What can hang from each mark:
z_292: z_357
z_875: z_357 z_646
z_646: z_292 z_899 z_954
z_357: z_875 z_954
z_899: z_357 z_954
z_954: z_357 z_646 z_899

Every row comes from one small tree of marks. The marks that hang from a mark follow it in brackets, in the order of their numbers. Every link used is in the known rows. Which tree was each row made from?
Known rows:
z_357(z_954(z_646)): [-13  22   6   4   3   0  -1  -3   0   8 -21   6 -16  23  -4  -8  -6 -19]
z_646(z_899): [ -4  -5  10  -5  -2  -2  -4  -3  -2  -9 -14 -13  17  -4  16 -23 -30   0]
z_292(z_357(z_875(z_646))): [ 11 -12   7  -5   5 -10   2   5  11  25   7  12 -13 -11 -15  22 -18  -9]
z_357(z_875 z_954(z_646(z_292) z_899)): [  9   5  11  -1  -1  11  10  15  -3 -17   3  -9 -10  22   8  -1  18   2]
z_899(z_954(z_357 z_646(z_292))): [  6  13 -23  18   6  -7  -4   0   7  15  -9  14  -9  24  -6 -26  34   4]
z_899(z_954): [-19   5 -14   1  10   0  -7  -3   6  18 -17   0  -1   6   6 -16  13  -1]
z_899(z_954(z_646)): [-15  15 -14   9  16   1  -5   3   6  22 -25   5 -13  26  -1 -30  14 -13]
z_875(z_646): [ -8  25  -6 -12  11  -5 -11   4   3  25  -8  -3  -2  19   0   7 -15 -12]
z_292(z_357(z_954(z_899))): [ -2 -15   8  15  -4   4  -8  -9  -6 -10  10   5  -5 -12 -16  -2 -10   1]
z_292(z_357(z_875 z_954)): [  0 -24  18   4  -6  -7  10  -9   6   7   3  14 -13 -22 -12  22 -12  -6]
z_875(z_357(z_954)): [  3  14   9 -11   5 -13  -5 -13  -5   6  -3  -4  -7  -7  -3  18   0  -6]
z_646(z_292): [-10  26   3   2 -13 -20   1   7   5  -3  -5   7  20  17  18  -6  -4  13]
z_899(z_357 z_954): [-20   2 -17  -2  14  -1   2 -14  17  36 -17   5 -11 -17 -10  -3  26   4]
z_357(z_954): [-18  11   6  -1  -2   0  -2 -11  -1   4 -14   1  -4   4   3   6  -9  -7]
z_292(z_357(z_954)): [ -9  -7  11  12 -10 -10  -1 -12   1   5   1  20  -8 -12 -14   9 -20  -7]
z_646(z_292(z_357(z_875)) z_899(z_954)): [  9 -30   1  -3 -21 -11  20  19   2 -16  11  10  18 -21  15  -9   5  17]
z_875(z_357 z_646(z_954)): [  1  29 -11 -21   7  -8  -9   3 -11   6  12  -3  11   2   2  27  -6 -11]

Write each row's tree:
[ -5  12   5   8  10  15 -10  -2  -8  -8  -9 -11 -15  24  -6 -20   0 -11]  z_357(z_954(z_646 z_899))
[ 13  -9  -7  12 -11  13   1   3  -7 -38  25  -9  25  -2  14   3  24  26]  z_646(z_292 z_954(z_357(z_875) z_899))
[ 22 -10  -4  -4  18   1  -9 -13  11  29  -1  -8 -18  -2 -11  18   7  -4]  z_954(z_357(z_875(z_646)))
[ -1  15 -22 -24  -3  -7  12  19   1  12   2   4  12  -5   8   3  15  10]  z_875(z_646(z_292 z_899(z_357 z_954)))
[-20   5  -8   5   4  16  -6  -8  -3 -12   6 -11  19 -13  -1  -3   5  11]  z_646(z_954(z_899(z_357)))
[  6   1 -13  -6  -1  10  -7   0 -14 -10   7  -8  20  -4   4   2 -17  -5]  z_875(z_646(z_899 z_954(z_357)))
[ -1  18  -4 -25 -12  -9  15  14  -3   1   4   5  11  -7   7  21  -3   6]  z_875(z_646(z_292 z_899(z_357(z_954))))
[ 12 -27  12 -14  -7  -1  12   6  -2   2  11   7  -9 -24  -7  26 -24 -11]  z_292(z_357(z_875(z_646(z_899)) z_954))
[ 17 -23  15  -2 -26 -19  17  15   4 -20  13  10  21 -19  13  -4 -21  15]  z_646(z_292(z_357(z_875)) z_899)
[ 32 -18   2  19  25  16 -17 -11   9   4  -1 -20 -27  13 -20 -23  18   0]  z_954(z_357(z_875) z_646 z_899)
[  5 -14  15   8   0  -5  12  -3   7  13  -3  20 -25  -7 -19  11 -11 -17]  z_292(z_357(z_875 z_954(z_646)))
[  2   8 -12  17 -14   9  -9  -2 -11 -38  25  -3  32   6  12  -9  17  26]  z_646(z_292 z_954(z_357 z_899))
[ -4  23   4   7  -3   5  -2  11  -9 -19   0  -1  -4  32   6 -15  10   1]  z_357(z_954(z_646(z_292) z_899))
[  0 -17  13  -8   6  21   2  -4  -2 -11   1 -21 -11  -2   5  10   9   1]  z_357(z_875 z_954(z_899))
[ 11 -31   2   2  -6  15   3 -10  -5 -25   5 -15  22 -24  13  -2 -10   7]  z_646(z_899 z_954(z_357(z_875)))
